What can hang from each mark
begiser: kozu
bupo: kozu renuv
kozu: begiser somize tinu tosas vilal
renol: renuv
rulen: kozu
metelaf: kozu
tinu: kozu

Every row comes from one small tree of marks. Brackets hold a mark, then the marks that hang from it, in alphabetical order. Every link used is in the known rows. Which tree was each row made from?
(in the rows, 128 means zero)
Known rows
{rulen {kozu somize}}: [107 165 107 117 121 159  99  59  96 179 174 103 150 129 138 143 110 213
 116  89 135 137 176 145 149 122 143 141 127 134 158 173  95 104  85 107
  78 105 110  75 166 156 152 119 116 168 133 133 135 135 139 107 120 150
 112 152 175 116  91 141 127 139 112  92 127 144 129 136  81 132 149 165
 117  62]
{begiser {kozu somize}}: [104 129 132 138 137 117  84  93  87 178 139 143 124 149 129 150  73 155
  68 126 133 133 186 173 130 143 155 145 137 147 165 121 104 126 126 144
  79 109 150 103 123 165 158 107 141 136 119 150 104 125 147 138 105 119
 152 124 158 126  88 150 155 134 115  95 105 115 165 112  94 107 153 142
 107  43]
{bupo {kozu vilal} renuv}: [154 170 134 115 140 138 197 169 113 208 134  93 182 104 102 168 136  96
 114 137 164 150 169 151 207 101 156 110 165 155 177 191 163  93  46 118
 172  91 172 118 124 190 125 167 142 201 185  92 189 174 109 172  74 137
 142 122 147 109 124 218 109 142 136  71 114  99 140 137 105 159 164 132
 110  89]
{rulen {kozu begiser somize tinu tosas vilal}}: [144 144 106 133 134 129 112 106 139  66 116 136 126 104 142 117 149 156
 191 129 122 103 118 105  97 138 131 125 112  95 114 112 103 154 127 118
 131 149  94 130 139 103 119 147 128  93 122 139 151 125 120 101 159 140
 100 158 139 147 120  61 111 162 136 160 138 131  82 141 119 115  95 129
 114 162]
{metelaf kozu}: [ 86 123 120 108 107 175 118  71 132 222 151  88 114 141 156 145  75 140
 109 120 144 141 192 193 165  87 145 164 154 179 131 163 109 103  82 114
  96  90 108  86 139 184 179 141  70 192 129 121  89 125 174 155 145 160
 156 132 175 153 141 187 143 121 142  70 112 137 139 124 131 158 185 179
 116  58]
{metelaf {kozu begiser somize tinu tosas vilal}}: [135  85 127 149 110 122 133 105 163  69 112 133  89 131 146 129 144 108
 171 139 108 123 101 140  80 116 116 139 134 140  88  69 108 157 150 133
 134 134  94 152 113 101 136 148 103 100 121 129 117 102 134 117 185 144
 141 121 114 177 165  89 116 160 167 164 126 129  90 109 153 141 131 144
 130 159]
{kozu begiser somize tinu tosas}: [118 103 149 141  98 111 122 144 162  43 112 130 114 122 130 111 144 143
 133 145  93  99  62 111  77 141  98 121 102 114  77  76 120 161 197 138
 129 151 102 164 130  51 119 111 162  67  81 117 137  92  95 105 143 110
 114 122  96 129 138  39 106 108 137 180 140 139  98 132 134 112  97 102
 142 199]
{kozu somize tinu}: [126 105 123 141 114 130 143 109  95 120 135 126 141 135 137 158 141 190
 104 116  91 143 103 139 123 121 108 129 130 118 133 109 121 127 152 123
  97 140 115 112 124  86 137  48 141 134 116 124 122 112  90 133 108 118
 106 117 120 103 137 113 133  85 144 158 133 134 134 135 100 104 143 138
 138 105]
{rulen {kozu somize tinu vilal}}: [147 153  93 131 143 134 123  74  95 126 130 132 147 118 147 141 150 190
 170 114 118 141 137 126 128 123 140 121 123 106 158 132  97 134 102 112
 110 144  98  83 136 130 133 107 107 141 150 142 138 137 113 117 128 152
  92 162 160 117 120 110 129 145 136 152 137 131 107 150  96 110 132 159
 109 101]
{kozu begiser somize tinu vilal}: [164 119 130 151 142 108 144 140 128  64 119 120 135 140 132 132 166 138
 162 141  89 130  98 101  80 119 120 105  97  86  96  96 108 138 150 124
 130 163 100 166  85  66 121  62 158  62 125 139 126 145  71 132 147 144
  98 137 118 115 139  98 124 113 154 219 157 151  96 151 159  88 107 122
 137 176]
{tinu {kozu vilal}}: [100 150 100  92 144 155 108 102  90 210 128 133 136 146 137 112  95 123
 118 109 167 139 164 128 162 129 130 152 128 137 166 186 158 100 115 110
 114 114 147  74 129 179 122 139  70 188 140 158  75 141 160 125 121 139
 113 149 144 104 136 205 164 105  97  97 117 129 169 147 143 133 119 160
 130  96]
{metelaf {kozu somize tosas}}: [ 99  92 127 142 100 136 109  86 142 143 158 128  95 141 137 146 117 138
 112  98 116 151 140 161 131 118 110 155 158 167 116 103 107 127 127 134
 102 108 116 120 152 149 150 145  92 152 125 124 111  96 172 123 149 137
 162  98 127 169 140 123 133 149 137  92 106 127 133  85 124 167 164 152
 139  82]
{renol renuv}: [100 157 164  72  88 180  95 108 133 236 156 118 123 107 165 137 113 158
  89 151 122 100 178 165 181 101 144 136  92 109 132 189 140  49 117 106
  95 118 152 100 140 144 138  69 100 190 143  98  82 187 148 178 115 120
 130 142 169  93 159 187 134  89 124  67 171 144 134 127 114 150 219 141
 135 102]
{bupo {kozu begiser}}: [104 157 140 106 131 163 153 133 137 221 132  67 162 104 125 131  83 123
 113 139 166 124 172 183 166 101 162 130 134 182 148 195 141 105  74 110
 143  78 134  99 140 185 175 169 136 167 122 138 129 149 118 153 120 147
 136 138 145 135 104 184 122 134 116  62 104 130 131 185 111 142 139 155
 101  95]
{kozu somize tosas}: [108 105 140 143 115 108 110 133 126 105 172 150 109 132 112 129 138 157
  88  90 110 157 100 101 133 141 105 135 128 123 130 108 113 125 152 147
 111 142 141 134 161 116 126  81 140 117 121 117 150 109 150 121 108 104
 142  86 101 128 107 106 143 106 109 118 121 141 165  94 123 141 137  94
 150 107]
{bupo {kozu tinu vilal} renuv}: [167 151 130 122 138 141 212 167 109 186 102  96 184  98 114 169 146  93
 141 165 145 140 150 159 191 100 153 104 167 149 173 168 176 107  67 120
 183 105 153 117 115 162 116 171 136 195 178  91 183 161  88 170  79 127
 129 133 140 100 146 192 100 136 149 101 122  82 117 151  91 139 160 133
 109 108]
{metelaf {kozu somize vilal}}: [124  95 118 141 130 134 136  81 118 153 165 124 115 157 132 154 140 133
 123  97 117 178 154 152 136 103 127 150 152 146 136 116  91 117  97 125
  99 112 111 116 117 164 157 119  86 149 154 142 106 128 158 137 151 159
 148 112 148 164 149 168 140 141 149 128 118 144 135  98 140 154 175 171
 130  72]
{bupo {kozu begiser somize tinu vilal} renuv}: [178 150 139 145 133 116 208 179 122 125 100  91 185 108  99 175 170  93
 130 161 122 111 122 136 138 121 137  88 148 146 136 143 154 117  92 124
 170  93 148 151 104 118 115 178 178 149 165 102 194 160  64 148  96 133
 129 127 120 113 139 146  69 148 150 136 138 102  97 143  97 134 142 134
 125 143]

Write each row's tree
[154 121 143 143 143  82 123 167 165  52 148 156 107 132  99 110 166 103
 144 103 115 135  91  65  90 138 115 114 102  86  90  90 106 135 157 148
 136 157 129 191 112  98 103  94 163  49 127 130 159 134 137 115 152 126
 136 105 100 139 110  89 132 137 117 186 148 154 133 103 178 125 101  86
 142 187]
{kozu begiser somize tosas vilal}
[121 130 137 142 122 123 145 157 141 139 144 112 141 106  95 132 121 124
 110 123 145 126 117 151 126 130 128 110 135 176 130 138 134 138 108 131
 140  94 147 129 150 141 155 179 157 129 116 130 155 118 112 124 132 121
 135 100 107 142 107 127 108 151 106  80 100 125 125 145 109 154 122 135
 125 125]
{bupo {kozu begiser somize tosas}}
[ 86 134 114 104 110 136  83 115 127 137 125 134 122 149 122 102  98 131
  84 116 148  93 117 118 112 170 103 136 116 154 120 149 143 129 166 119
 102  97 147 121 160 118 118 180 123 138  92 144  87  97 158  83 135 116
 136 125 112 129 127 122 125 118  85 101 122 132 149 127 124 136  92 151
 150 146]
{tinu {kozu begiser somize tosas}}
[100 139 101  98 135 144 104 122 112 166 115 152 115 136 128  86 101 102
 127 113 168 134 130 109 147 145 118 145 133 130 155 157 162 118 135 116
 131 128 153  96 150 168 110 160  72 166 131 156  77 116 176 114 119 124
 122 142 127 120 133 165 156 116  90  97 107 110 164 131 146 130 103 129
 133 127]
{tinu {kozu tosas vilal}}
[172 160 139 116 136 143 201 177 138 163  89  81 182  92 111 157 133  76
 152 174 151 103 148 152 166 110 154 101 148 151 140 174 170 107  76 119
 187  95 142 141 105 146 124 188 158 172 165  97 177 162  76 166  94 138
 126 135 140 114 140 177  88 140 148 115 130 100  94 161 111 136 150 129
 107 151]
{bupo {kozu begiser tinu vilal} renuv}
[163 100 140 161 137  85 136 167 156   4 106 156 104 121 126 110 186 109
 176 144  92 123  56  74  66 139 105 103 107  78  80  59 121 174 186 149
 157 181 105 193 101  56  93  86 161  38 113 128 144 111  91 107 153 119
 111 120  87 142 141  45 119 127 145 220 153 134  95 129 163 101  82  86
 140 220]
{kozu begiser somize tinu tosas vilal}
[137  96 126 174 141  94 105 127 107  79  98 190  99 128 136 123 123 118
 130 150 127 130 125 136  99 149 137 135 140 106 146  56 112 175 168 153
 125 157 139 134 107 127 119 113 133  87 124 150 116  96 128 132 128  91
 130 124 122 146 119  86 151 139 143 147  97  82 129 112 109  86 119 105
 105 105]
{begiser {kozu somize tinu tosas vilal}}
[135 113 132 159 142  92  93 129 114 105 126 185 102 141 124 125 113 112
 106 124 136 146 152 127 120 154 140 137 131 108 161  82 103 159 141 156
 115 149 148 135 120 158 127 116 142  96 136 152 123 121 160 130 124 104
 149 108 131 148  99 120 160 152 118 120  98 103 159  88 123 103 129 109
 108  81]
{begiser {kozu somize tosas vilal}}
[116 124 134 136 151 118  89 136 121 151 113 164  99 131 139 109  81  99
 123 145 156 136 176 146 141 132 161 147 140 116 163 113 122 142 124 150
 132 143 148 115 115 182 125 128 110 123 132 147 112 121 181 146 127 109
 151 132 149 145 101 138 166 145 125  98  96 103 156 108 131 107 130  99
  94  86]
{begiser {kozu tosas vilal}}
[ 75 143 118  78 106 161  79 114 134 177 109 114 123 140 134  84  66 112
 100 133 170  81 142 137 135 146 120 152 122 156 121 178 163 111 143 116
 122  97 137  94 156 147 125 189  93 163  91 137  71 105 166  97 134 127
 135 147 140 122 129 142 140 112  90  73 118 123 149 146 142 141  89 139
 134 147]
{tinu {kozu begiser tosas}}
[128 178 102  96 139 165 111  77 131 150 112  97 150 110 162 111 109 156
 197 146 140  99 173 142 131 104 164 129 106 106 131 178 117 125  84  96
 128 139  85  96 119 137 140 136 104 135 130 145 125 156 114 123 152 168
  88 187 184 128 121 124 124 142 143 135 144 135  80 185 127 110 119 158
  96 138]
{rulen {kozu begiser tinu vilal}}
[158 140 136 134 154 103 129 136 140 109 156 120 141 155 114 130 149 130
 131 107 114 146 132  90 107 125 126 116  98  95 106 132  92 112 120 129
 113 147 123 161  92 107 132  66 171  76 138 142 144 168 117 133 141 157
 124 125 130 116 115 141 135 124 127 186 155 177 134 131 173 112 121 130
 141 150]
{kozu begiser somize vilal}
[139 143 145 109 149 121 122 172 182 113 123 126 105 115 127  77 116  81
 163 133 147 127 135  91 126 119 143 130 110  92  94 136 129 125 129 141
 165 166 126 159 114 133 117 113 128  77 125 117 137 144 154 134 150 144
 136 140 134 136 122 119 142 128 122 143 145 155 131 132 200 126 103  80
 122 185]
{kozu begiser tosas vilal}
[162 101 119 157 154 106 156 132  93  86 129 149 129 144 134 149 182 150
 153 118  88 177  91 106 112 121 118 118 123  86 134  89 113 134 148 125
 124 171 114 133  97  92 120  37 133  97 153 138 133 133  88 141 118 126
  95 126 114  99 148 120 139 101 151 208 138 131 128 132 133  96 134 124
 144 128]
{kozu somize tinu vilal}
[101 118 147 103 103 147 116 142 177 103  88 102 112 106 147  85  97 116
 156 162 127  78 104 138 114 113 128 139 108 118  85 124 148 145 169 133
 157 150  89 142 127  84 122 123 124 101  81 103 111 101 107 133 147 116
 115 143 125 126 142  70 123 104 139 129 141 132 103 162 149 105 100  90
 117 193]
{kozu begiser tinu tosas}
[139 155 141 133 121 133 186 150  99 193 148  86 186 113  93 193 134 134
  74 118 137 134 154 155 187 119 135 107 165 174 168 178 151  93  68 130
 133  68 175 120 149 162 130 174 166 204 166  94 194 156 104 150  64 121
 154 104 125 103 115 192  89 133 130  68 117 104 145 115  68 169 178 140
 136  72]
{bupo {kozu somize} renuv}
[106 122 152 138 112 106  99 152 167  89 156 121 114 137 108 113 125 139
  96 104 110 108 107 102 103 147 108 127 104 123  84 108 111 134 160 145
 118 133 122 168 140  87 125 115 170  78  91 113 142 110 141  99 141 120
 142 102 108 132 101  83 117 121 111 136 141 165 135 111 142 136 107  97
 151 167]
{kozu begiser somize tosas}
[103 145 111  86 135 145  96 129 135 152 105 136 112 137 134  78  90  93
 133 134 166  98 136 111 127 148 122 143 115 131 116 162 157 121 143 120
 136 120 143 114 134 150 112 173  92 136 116 147  80 128 163 105 148 125
 118 143 124 125 133 150 140 124  91 111 126 129 145 139 160 134  88 139
 129 160]
{tinu {kozu begiser tosas vilal}}
[151 141 154 140 101 121 179 181 145 106 103  98 167  95 101 159 156 107
 111 159 121  89  99 142 141 136 120  93 156 165 121 130 161 134 119 132
 160  86 145 156 142 108 115 210 181 150 131  83 191 121  72 130  94 116
 140 104 104 127 134 113  66 150 145 103 126  93 101 125  76 151 129 108
 137 161]
{bupo {kozu begiser somize tinu tosas} renuv}
[126  88 132 153 104 108 133 137 125  63 127 153 108 122 132 138 161 161
 119 120  86 141  62 112 111 134  93 128 134 119 120  66 127 152 188 139
 129 167 119 132 144  68 117  81 127 100 106 114 136  80 112 120 115  93
 114 112  88 120 140  61 133 105 142 155 118 122 127 111 106 113 122  95
 149 142]
{kozu somize tinu tosas}
[ 84 149 110  93 115 147  88  96 104 175 138 111 141 161 126 124  89 145
  74 115 143  96 147 132 122 156 115 144 120 161 123 178 139 102 140 113
  81  78 139 100 142 131 139 158 121 161  97 153  71 123 139 101 126 135
 128 140 136 108 122 160 130 115  90 101 136 146 150 145 124 134 109 175
 152 117]
{tinu {kozu begiser somize}}
[125 101 122 126 113 151 128 101 168 115  99 124  91 124 159 107 118  87
 184 161 135 115 130 160 111 104 132 150 141 142  92 101 119 151 129 125
 152 134  86 141 116 127 140 161  74 119 119 125 102 111 141 137 190 146
 140 141 135 177 166 111 129 149 162 133 130 121  85 131 158 139 132 140
 109 155]
{metelaf {kozu begiser tinu tosas vilal}}
[116 148  96 101 140 128 102 106 103 156 125 130 138 168 117 116 117 127
 112 113 146 115 136 108 113 154 115 131 120 137 130 161 138 113 137 117
  96 110 145 114 127 134 126 143 123 143 119 170  80 143 138  98 138 140
 123 137 124 114 133 169 136 124  96 141 132 139 144 136 145 124 103 169
 144 138]
{tinu {kozu begiser somize vilal}}
[154 108 130 160 150  84 132 158 130  70 163 175  99 136 109 126 181 122
 128  77 113 188  90  64 128 138 113 120 124  85 128  81 112 139 145 150
 135 176 144 157 128 117 102  71 136  88 151 131 159 122 151 123 121 111
 134  97  91 130 118 112 153 124 123 171 125 139 158  82 160 135 121  86
 150 130]
{kozu somize tosas vilal}
[164  76 126 175 141  90 152 161 123  28 113 180  99 128 124 121 195 127
 163 118  93 170  48  73  97 135 101 116 124  77 121  47 125 171 182 145
 147 199 113 158 114  77  93  61 129  77 138 126 148 100 111 123 127 102
 102 113  78 129 142  68 145 104 147 198 129 113 124 106 132 102 104  85
 143 166]
{kozu somize tinu tosas vilal}
